What can hang from each mark
verabes: kifekes
mada: kifekes
supi: kifekes
vukup: kifekes kunuz
kifekes: buseruv seni supi verabes vukup
kored: kifekes kunuz
kunuz: kifekes kored seni vukup
buseruv: kifekes seni
seni: buseruv kifekes kunuz

Known rows, with every way that one mark hangs from another
vukup[kunuz]: [ -7 -15  12  15  15  -9 -11 -13  -4 -25  10   3   9   5  -5   4  -7  24
   1 -12  -1  -7   7  13 -90  -3  10  -3  42  -1]
vukup[kifekes[seni verabes] kunuz[kored]]: [ 14  -4   3  42 -11 -22 -10   3   0 -31 -23   5   3  -1  10   5  20  -2
 -18   2  11   6 -10 -11 -36   7   5 -24  14  11]
kunuz[kifekes[supi] kored seni[buseruv]]: [  8 -11 -10   5  -6  -1   6   4   3 -15 -13  17  -1  14  -3  -9  21   1
  -7  45  19 -20   7 -15  29  20  13 -24   2 -13]
verabes[kifekes[buseruv vukup[kunuz[kored]]]]: [ -5   6   3  11  11   6  -8  -9   4 -39  33  17   1  -7   5  -1  -5  -7
   3  -3  -5  -1   8   4  -8  -1   3  18  22  11]
kored[kifekes kunuz]: [-39 -36  -4  -7  12   2 -29  21   4 -37  30  -1   6  -5   3   6 -17 -10
   8 -37   6 -36   4  28 -42  33  -3 -15 -13   6]
vukup[kunuz[seni[kifekes[verabes]]]]: [ 10 -16   4  19   2 -11 -11   1   4  -6  -9   1   3   5  -5   4   0  18
  -9  -2   6  -2   2   5 -53  -6  16   1  20  -3]
buseruv[kifekes[vukup]]: [-27  11   0  -6  14   9  -7  -5 -12 -26  22   4  -1 -13   0  -5  -4 -17
  -2  -5 -17   1   5   6 -33  -1  -7  -7   4   8]
supi[kifekes[verabes]]: [-19  11  18  -6  -6  26  -1 -21  -7 -30 -17   1   9 -10 -17   7  -9   8
  10  -4  -6  17   9  11 -21   6  -2  -9 -18   8]
kunuz[kifekes[seni verabes]]: [ -6  -2  -1  -8  -7   2 -17  -3  -6 -13 -19   0  -1  -1  -5   0   4 -22
  -3  -1  15   6  -4  10   0  13   1  -9  -7  -4]
kifekes[seni[kunuz] supi verabes vukup]: [ 12  14   7 -28 -30   3  38 -17   1  31 -10 -19  -7  -6   2  -3  -4   5
  -1  -4  -6  11 -11   1  13 -14 -21  25 -12   0]
kored[kifekes[seni[buseruv] supi vukup[kunuz]]]: [-11 -16  -5   2   6 -16  -9   5   4   1  11  -5   4  -8  12  -5  -2   7
   0 -14  -4 -11  -9  -3 -15  -6  -8   0 -17  -2]
mada[kifekes[supi]]: [-12   9   2   5   6   2  -7 -22  -8   6  -6 -11  15   4  -3   5 -17   5
   4 -16 -19  -9   1 -18 -53  -7  -6 -15  -2 -19]
mada[kifekes[buseruv seni[kunuz] supi]]: [  9   2  -2  13 -12 -10 -11   2  -2  73  -8 -20   2   7   7   3 -10   1
   7  -4 -14   3 -15 -16   5 -22  -4   0  -6 -13]
vukup[kifekes[seni]]: [ -9 -12   2  22   6  -6 -25  -2 -13   9 -16   1   0  -1   6   1  -1 -17
  -4  -4  -7  22  -6   0 -32   5  -1 -26  -4   2]
buseruv[kifekes[supi verabes vukup[kunuz[kored]]] seni]: [ -8   2   4 -13  -2  -3   1   5 -11   7   3  -3   1 -15  -1  -4  10 -23
 -16   4 -16  -4 -15 -15 -30 -12  -8   4  11  10]
seni[buseruv[kifekes[vukup]] kunuz]: [-18 -15 -17  -6  16  12  12  20  -7  11  26  17  -8   9  -2  -9  -3 -16
   0  21   1  25  10   1  38   6  -1   7  18  13]
kifekes[buseruv seni supi verabes vukup[kunuz]]: [ 41  24  10 -17 -23 -13  21 -18  11  62 -12 -23  -8 -15  11   0  10  29
   1   7  -8   2 -24  -1   0 -45 -15  36  -4 -11]
supi[kifekes[seni[buseruv kunuz] verabes vukup]]: [-13   6   7  -9 -15  12  17  -5   1  13 -15 -10  -6  -7  -8   1   0   8
   6   5   1  33   1   8  54  -2  -4   3 -16  24]
buseruv[seni]: [-18 -24  21 -17  19   1 -28  -1 -18  13  -1   1   3   6 -13   4 -10 -15
   2 -10 -13   5   3  16 -45   5  10  -3  29   0]
seni[kifekes kunuz[vukup]]: [ -5  -5 -16  12   9   8  25  17   4 -24  26  12  -4  11  -5  -7 -10  -3
   2  -6  11   4  17   6  32  16   8   4  -5  14]
supi[kifekes]: [-29   0  16   5   5  20  -7 -19  -9 -21  -3   1   9  -5 -14   5 -13  13
  13  -3 -11  12  11  13 -33   6   2 -17  -8  11]
kifekes[seni[buseruv kunuz] verabes]: [  7  -3   6 -13 -12   5  -2  11  -6  21 -21   2 -10   9  -6   4   4  -9
   0   7  16  29  -2  12  35   4   1  18   4   0]
buseruv[seni[kifekes[supi verabes vukup]]]: [ -6  -2   4 -24  13   4  -2  -1  -8  17  -3  -1   2  -1  -8   2  -7 -19
 -10  -3 -12   7  -3  -2 -10  -4   1  13  -8  -1]
mada[kifekes[buseruv seni supi vukup]]: [  8  19   0   1  -6 -14  -3 -13   2  63  -6 -28   1  -3  10   1  -7  10
   5 -10 -22  -3 -14 -16   7 -31  -9   1  -8 -12]
seni[kifekes[vukup]]: [-16  15  -8  -5  24   7   5  -7   1 -28  18   8   0   0  -2   0 -11  -4
  -6  -5  -7   3  13   6  -7   3   3   5 -17   2]
kifekes[seni[buseruv] supi verabes vukup[kunuz[kored]]]: [ 20  24   5 -13 -15 -15  35 -18   8   6 -14 -10  -6  -5   6  -1  19  31
 -11  15   6  -1 -11 -12   3 -19 -11  22   7  -4]

Rows
[  4  14   2  23   4 -11  17   0   2 -67   2  11  -5   3   3  -7  24  13
   2   2  16 -15  15  -3  26  24   7 -32  15  13] -> kunuz[kored vukup[kifekes[seni[buseruv]]]]
[  0  19  -5 -10  -8  -4  10   0   6 -51  -7   9  -8   2   1  -3  25 -15
 -11  18  23  -9   5  -1  61  24   3 -13   0   9] -> kunuz[kifekes[seni[buseruv] verabes vukup] kored]
[ -4 -18   2  -1   9   4 -20   9  -9  19 -10   8  -6   7  -8  -3   4  -1
  -1  20   0  10   7   5  -6   0  12  -7  11  -9] -> kunuz[seni[buseruv[kifekes]]]
[  1 -21 -17   5  12   7  31  10  -1   6  14  14  -4  14  -3 -12   0   9
   8  17  12  20  13  -4  40  11  -1  -4  20   6] -> seni[buseruv kunuz[vukup[kifekes[supi]]]]
[  0  22  14 -17  -8  23  10 -21   3   0  -7  -6   1 -16  -8   3  -5  14
  14   3 -13  17   4  13  24 -12  -6   4 -21  12] -> supi[kifekes[buseruv verabes vukup]]
[ 13  20   5  -4  -1   6 -19  -9  -2  13 -17  -8   8   0  -3   9  -8  -7
   6 -15 -11   2  -1  -6  -2 -11  -1  -2  -6 -16] -> mada[kifekes[buseruv verabes]]
[ -9  -8   5   1  11  17 -22  -6 -11  11  17  16   6  -5  -1  -1 -14 -22
   8   5 -14   8  -2  -4 -29  -7  -2  22   3  -9] -> verabes[kifekes[buseruv[seni] supi]]
[ 13 -17   5  19  -3 -15  -6   7   7 -34  -6  10   6   6   1   1  13  21
  -7   9  12 -22   4  -4 -32   6  14  -8  19  -5] -> vukup[kunuz[kored[kifekes[supi verabes]] seni[buseruv]]]
[ -1 -25  -7  -1   0  11  -1  11  -4  16  17   9  -1  11  -3  -5 -11 -19
   9   9   6   9   5  15  18  12   4  -1  13   4] -> seni[kunuz[kifekes[buseruv]]]
[-27   2   6   5   6   6 -16 -10  -6 -32  17   6  -3  -7   2  -1 -11 -20
   1 -17  -6  13   5   8  -9   6  -2  12   8  13] -> verabes[kifekes[seni vukup]]
[ 17  -6   2  12  -3 -12  -1  -2   4 -19   0   8   7   2   1   0  14   7
  -8  15  10 -21  -6  -6 -33   1   8  -4  26  -4] -> vukup[kunuz[kifekes[buseruv[seni] supi verabes] kored]]
[ 12 -23  -7 -16 -18   0   1  24  19   7   8 -14  -2 -14   6  -3   0  14
  14 -22  13 -44  -7  17  16  10  -9   1 -30  -6] -> kored[kifekes[buseruv supi verabes] kunuz[seni vukup]]
[  1  -8   0  17  -5   4  27   6   0 -50  19  13  -2  11  -2  -7   2   1
   5  -3  10  -6  18   6  21  28   5 -20  24  19] -> seni[kunuz[kored vukup[kifekes]]]
[ 12   8   1   4   2 -18   1 -10   4  41   3 -20   7   0   7   1  -3  13
  -1  -7 -23 -16 -10 -23  -9 -27  -1  -2  15  -6] -> mada[kifekes[buseruv[seni] supi vukup[kunuz[kored]]]]
[ -8 -14   4   6  11  14 -21   8  -6  -6  24  17  -1  -1  -3  -3 -12 -26
  11  -5  -3  12   6   9  11   5   6  18  18   8] -> verabes[kifekes[buseruv[seni[kunuz[vukup]]]]]
[  1   6   3  -8  10  -8 -17  -5   0  41   1 -19   3   1   1   3 -10  -6
   4 -18 -23  -1  -3  -7  15 -18   2  -4  12  -2] -> mada[kifekes[buseruv[seni] vukup]]
[ 12   6 -30  -5   9  16  49  17   8  -1  10  20  -5  12  -5  -9   2   5
  -2  24  21  18  11 -15  69   5  -2  23 -21  -2] -> seni[buseruv kifekes[supi verabes] kunuz[vukup]]
[  4 -16  -4  49   7 -28 -14  10  -1 -14 -11   9   0   6  13   2  21   6
 -15  14  10   8  -6 -13 -28   5  11 -27  27  12] -> vukup[kifekes[seni[buseruv]] kunuz[kored]]
[ -6 -39  -6  -7  -6  -3 -24  26  11  35  17 -10   1  -7  10   2 -10   4
  12 -12   1 -39 -10  18 -18   8  -4  -3 -26 -10] -> kored[kifekes[buseruv supi] kunuz[seni]]
[ 25  -3  -5  11 -17   2  -1   3  -6  57 -24  -1  -2  -5  11  -1   2 -17
  -1  15  -5  28 -20 -11   8 -13 -13  -1 -25  -8] -> vukup[kifekes[buseruv seni[kunuz] supi verabes]]
[ -1  14   4   1 -14  -1  -8   1  -1 -59 -14  11  -2   3  -2   2  19 -22
  -9  10  23 -15   3   4  20  30   6 -20  -4   2] -> kunuz[kifekes[seni verabes] kored]
[ -3  26  -6 -15  13  14  10  -9   3 -38   4   8   0  -4  -4   3  -7 -10
  -9  -7  -2   8  11   4   5   4  -1  12 -27   0] -> seni[kifekes[verabes vukup]]
[-13   9  -2   2   8 -15 -11  -6  -1  22  -8 -19  -1   5   3   3  -4   2
  -1 -16 -10   7  -1 -11  18 -10   1 -11   8   1] -> mada[kifekes[seni[buseruv] vukup]]
[  1   9  -1   8 -11  -5  -9   8  -2   9 -23  -8   0  12  -2   8   2 -12
  -4  -8   5  10  -2 -14  35   4   3  -7   1  -1] -> mada[kifekes[seni[buseruv kunuz[kored]] verabes]]
[ 18  21   0  -3  -3  -6  -3 -13   8  13  -8 -17   6  -5   3   6  -5   8
   0 -19 -13  -2  -3  -9   5 -22  -3   3   7  -5] -> mada[kifekes[buseruv verabes vukup[kunuz]]]
[-20 -23  -4 -10   5  -1  -4  12   8   8  15  -9  -7   4  -3   5  -9  10
  -1 -11   6 -20   6  25 -20  16   7  -3   7   7] -> kored[kunuz[seni[kifekes[vukup]]]]
[ 36   8  13 -28 -16  12  19  -2  -2  40  -7   0  -1  -2  -5  -1   4   0
   8  16  -5  -3  -9  -1  17 -15  -7  26  -2 -15] -> kifekes[buseruv[seni[kunuz[kored vukup]]] supi verabes]
[  2 -13  -6 -12 -16  -8  -3  25  16   8  12 -18  -5 -17  12   0   2   9
  14 -29  14 -39 -15  18  16   8 -14   5 -33  -1] -> kored[kifekes[buseruv seni supi verabes] kunuz[vukup]]
[  9  25 -22  -8  20   4  33  -3  10 -20   5  18   0   2   1  -2  10  13
 -16  28   9   6   7 -21  22  -7  -2  22 -19  -8] -> seni[buseruv kifekes[supi verabes vukup[kunuz[kored]]]]
[ -1  23  -6  -9   9  18   9 -12  -3 -21  -4  13   7  -1  -6   4  -9  -6
  -7   5  -2   3   4  -7 -32   0  -5  13 -38 -17] -> seni[kifekes[supi verabes]]
[  8  23  -4   4 -11 -18  13 -14   6  14 -20 -20   4   0   5   4   6  15
  -9  -7  -5  -4 -10 -28   6 -18  -7  -1   1  -6] -> mada[kifekes[seni[buseruv] supi verabes vukup[kunuz[kored]]]]
[  5 -11  -8   0  12   4  -4   6  -1  29 -13  10  -3  11  -6  -2   0   9
  -5  27   3   9   6  -5   3  -4  12   3 -13 -18] -> kunuz[seni[buseruv kifekes[supi]]]
[ 15 -11  11   3  -9  -6 -19  16  -4  68   3  -6 -13   8   4   2  -3  -3
  13   8  -1  15  -9  22  24 -14   6  16  10  -1] -> kifekes[buseruv seni[kunuz]]
[  6  20   6   3  -7  -4  20   2   7 -87   6   9   1  -4   2  -6  20  16
   6 -10  19 -38  12  -1  27  24   0 -15 -11   2] -> kunuz[kored[kifekes[seni[buseruv] supi verabes]] vukup]
